What can hang from each mark:
q608: q540
q844: q886
q214: q886
q397: q540
q886: q656 q844
q288: q608
q656: q540 q886
q540: q214 q397 q844

Every row comes from one small tree of marks. The marks that hang from a mark follow it in brackets, in the order of their numbers. Every link used is in the known rows. Which tree was each row made from?
Known rows:
q656(q540(q214(q886(q844)) q397)): [-4.94 -0.38  1.48 -1.97  0.20  0.37  1.66  1.69  0.84 -0.50  2.38  1.93
 -3.38 -1.45 -0.85 -2.00 -1.26 -5.00]
q656(q540(q214 q397) q886(q844)): [-2.96  0.50  0.82 -2.10 -1.54 -0.17  3.40 -2.28  0.57  3.25  2.11  2.18
 -0.77 -3.06 -2.55 -2.24  1.30 -4.73]
q214(q886(q844)): [-2.09  3.22  1.97 -2.51 -3.99  5.92 -0.03  0.78  3.72  0.08  2.89  0.27
 -0.21 -0.59  0.08 -0.02 -1.81 -2.59]
q608(q540(q214(q886) q397)): [-1.47  2.76  1.60 -0.40  1.03  1.93  0.48  4.14 -2.66  2.49  0.60  4.09
 -4.36 -3.63 -1.33  0.77  2.33 -2.80]
q656(q540(q214 q397) q886): [-0.86  0.88 -0.53 -0.76  0.23 -2.42  4.86 -0.69 -1.39  3.55  0.92  2.72
 -0.65  0.17 -2.77 -1.15  2.28 -2.58]
q608(q540(q397)): [ 2.36  0.75  1.76 -0.86 -3.99  3.55 -0.61  1.23 -0.69  3.09  0.12  1.19
 -0.39 -4.03  0.76 -1.61  4.17 -1.96]
q540(q397): [ 0.77 -0.31  1.16 -1.97 -3.97  1.41  1.23 -0.95  0.21  0.63  0.11  1.54
  0.34  0.22  0.30 -0.85  0.90 -1.85]
q214(q886(q656(q540(q397)) q844)): [-3.25 -0.53  1.77 -1.81  0.48  1.69  1.20 -1.09  3.23 -3.75  3.77  0.63
 -1.62 -0.51  4.06 -4.33 -0.60 -6.24]
q397(q540(q214 q844(q886(q656)))): [ 1.81  1.38 -5.61 -1.19 -0.55  1.11  4.59 -0.75  7.33 -5.49 -0.35  1.24
 -3.54  4.20  4.09  3.15  0.23 -0.43]
q656(q540(q214) q886(q844)): [-1.18  2.07  0.30 -1.56 -2.63  2.24  3.31 -1.60  2.71  3.54  2.74  0.42
  1.32 -1.63 -2.93 -1.51  1.35 -3.97]
q844(q886): [ 3.45  2.62 -3.33 -2.56 -4.11  5.03  0.55  0.61  3.16 -0.55 -0.76 -1.15
  1.18  0.55  0.33  2.63  0.90  0.44]
q656(q540(q214)): [ 1.36 -1.20 -0.06 -0.96 -2.74  0.24  2.77  1.09  1.47 -0.37  1.12  0.01
  0.86  2.73 -1.65 -1.64  1.66 -3.23]
q844(q886(q656)): [ 3.34  2.10 -2.69 -2.18 -1.57  4.14  1.22 -1.96  4.69 -3.46  0.26 -0.58
  1.47  1.46  3.80  2.04  2.09 -1.84]
q656(q540(q397) q886(q844)): [-1.61  1.48  0.79 -2.37 -3.52  2.17  2.28 -2.39  1.96  3.47  2.35  0.30
  1.02 -3.10 -1.04 -3.57  1.02 -3.46]
q288(q608): [ 1.88  2.76 -1.16 -2.43 -5.60  1.78 -1.30  0.24  0.78  1.99  1.07  0.43
  2.95  0.13 -1.74 -0.48 -2.13  0.85]
q214(q886(q656(q540) q844)): [-1.69  0.92  0.99 -1.57 -0.76  3.87  1.09 -0.60  5.30 -3.93  4.52 -0.90
  0.27  1.26  3.67 -3.55 -0.17 -5.81]
q540(q214(q886) q844): [ 1.21  3.62 -1.23 -2.00 -0.56 -0.22  3.94  3.83  0.82  0.99  0.51  1.53
 -2.67  5.22 -1.15  3.83 -1.64 -0.33]
q608(q540(q214 q397 q844(q886))): [ 4.26  2.41 -3.72 -2.20 -1.51  1.44  1.28  4.18 -1.02  3.05 -2.67  0.38
 -3.64 -2.30 -0.05  4.20  3.31 -0.58]
q540(q214(q886(q656)) q397 q844): [-0.70  1.01 -0.15 -1.91  3.28 -3.11  5.03  0.52  0.06 -1.69  0.98  3.54
 -4.62  4.38  2.39  2.49 -0.04 -3.30]
q540(q214(q886)): [-1.37  2.80  0.80 -1.56  0.05  1.50  2.75  2.17  0.72  0.05  1.58  2.80
 -1.95  2.26 -2.03  2.19 -0.49 -1.69]

Which tree is each row?
[-3.57  2.05  3.06 -1.42 -0.71  4.15 -0.86  3.41 -0.79  2.26  1.69  3.44
 -4.34 -6.63 -0.95 -0.12  1.48 -4.63]  q608(q540(q214(q886(q844)) q397))
[ 6.08  2.48 -6.07 -2.75 -3.86  2.52  2.76  3.41  3.79 -0.50 -1.33 -4.89
  0.69  4.68  1.53  1.39  0.27  0.34]  q656(q540(q844(q886)))
[ 1.82  2.22 -1.94 -2.00 -0.22 -4.05  6.34  0.62 -1.01  4.49 -0.13  1.33
 -1.46  2.75 -2.04  0.45  1.21 -1.61]  q656(q540(q214 q397 q844) q886)
[ 2.07 -0.89 -3.47 -1.92  0.10  0.94  1.99 -1.29  2.81 -4.49 -0.15 -0.95
 -0.13  0.63  4.34 -1.21  2.59 -3.89]  q844(q886(q656(q540(q397))))
[-4.06  2.09 -0.69  0.08 -0.67  1.96  2.88  2.35  4.19 -3.43  2.12  4.49
 -4.26  2.44 -0.71  0.19 -2.51 -0.14]  q397(q540(q214(q886)))
[ 0.64 -1.74 -3.21 -1.33  2.33 -1.24  2.89 -1.35  1.66 -4.27 -0.32  1.48
 -1.49  0.19  2.74  0.29  2.87 -4.92]  q844(q886(q656(q540(q214 q397))))
[ 5.56  4.82 -2.17 -2.14 -5.95  2.62 -1.38  4.51 -0.32  5.48 -0.08 -1.83
  0.99 -0.81 -0.81 -0.28  0.12  1.96]  q288(q608(q540(q844)))
[-2.67 -4.25  2.17 -1.37 -0.78 -0.41  2.21 -3.29  2.83 -3.04  2.60  1.93
 -0.63 -1.36  2.67 -3.65  2.11 -8.30]  q886(q656(q540(q214 q397)) q844)
[-5.21 -0.37  2.85 -2.01  1.98  0.80  1.64 -2.53  1.74 -2.63  2.96  4.71
 -3.24 -1.78  2.16  0.11 -0.21 -6.43]  q540(q214(q886(q656 q844)) q397)
[ 2.60  2.12 -1.40 -1.76 -3.01 -1.74  0.05  3.93 -3.61  5.64 -1.01  1.98
 -2.33 -2.68 -1.88  0.68  0.25  0.10]  q288(q608(q540(q214 q397 q844)))
[ 3.36  3.33 -6.24 -1.72 -5.42  4.07  2.53  1.99  7.05 -3.06 -1.34 -1.49
 -1.98  3.91  2.86  2.35 -1.54  2.90]  q397(q540(q844(q886)))
[-3.13  0.69  0.84 -1.52 -1.32  2.66  1.50  2.26  2.80 -0.72  3.04  0.49
 -1.27 -0.13 -1.18 -1.66 -1.52 -4.43]  q656(q540(q214(q886(q844))))
[ 1.77 -0.53 -0.36 -2.42 -2.02 -2.51  3.66  0.57 -0.91  1.95 -1.11  2.00
 -2.21  3.20 -0.42  2.24  0.76 -1.74]  q540(q214 q397 q844)
[-1.02 -2.62  1.55 -1.36 -1.59  1.89  2.06 -2.64  4.62 -2.93  3.33 -0.08
  1.23  0.05  1.93 -2.82  2.05 -7.44]  q886(q656(q540(q214)) q844)
[ 1.15  1.11 -1.52 -1.69  1.87 -2.05  4.27  1.75  1.32 -2.35  1.60 -0.41
 -2.62  5.73  4.10 -1.91 -0.07 -3.18]  q214(q886(q656(q540(q397 q844))))
[ 2.29 -0.87 -3.63 -1.30  0.69  0.84  2.91 -0.52  3.68 -4.40  0.54 -0.26
  0.44  2.09  2.04  0.84  2.61 -4.02]  q844(q886(q656(q540(q214))))
[ 4.73  1.13 -5.94 -2.47 -2.09  0.53  4.04  3.66  2.41 -0.17 -1.64 -2.49
 -0.67  4.08 -0.39  3.03  0.47 -0.60]  q656(q540(q214 q844(q886)))
[ 1.02  3.56 -0.25 -1.21  0.68  0.27  2.21  5.85 -2.47  3.73 -0.19  2.49
 -5.35 -0.49 -0.47  1.87  1.31 -1.60]  q608(q540(q214(q886) q397 q844))
[-0.33  0.85 -1.58 -1.68  1.35 -3.59  4.68  4.34 -1.17  0.53  0.30  1.09
 -4.45  4.84 -0.66  0.18 -1.09 -2.21]  q656(q540(q214(q886) q397 q844))
[ 3.80  0.45 -3.93 -1.46 -1.13  3.00  1.85 -0.42  4.92 -4.54  0.82 -2.34
  1.84  2.53  3.96 -0.45  2.46 -2.89]  q844(q886(q656(q540)))
[ 3.36  0.80  0.41 -1.16 -2.36  0.03  1.93  3.12 -1.93  4.17 -1.00  1.18
 -2.86 -0.68 -0.36  1.31  3.42 -1.85]  q608(q540(q214 q397 q844))
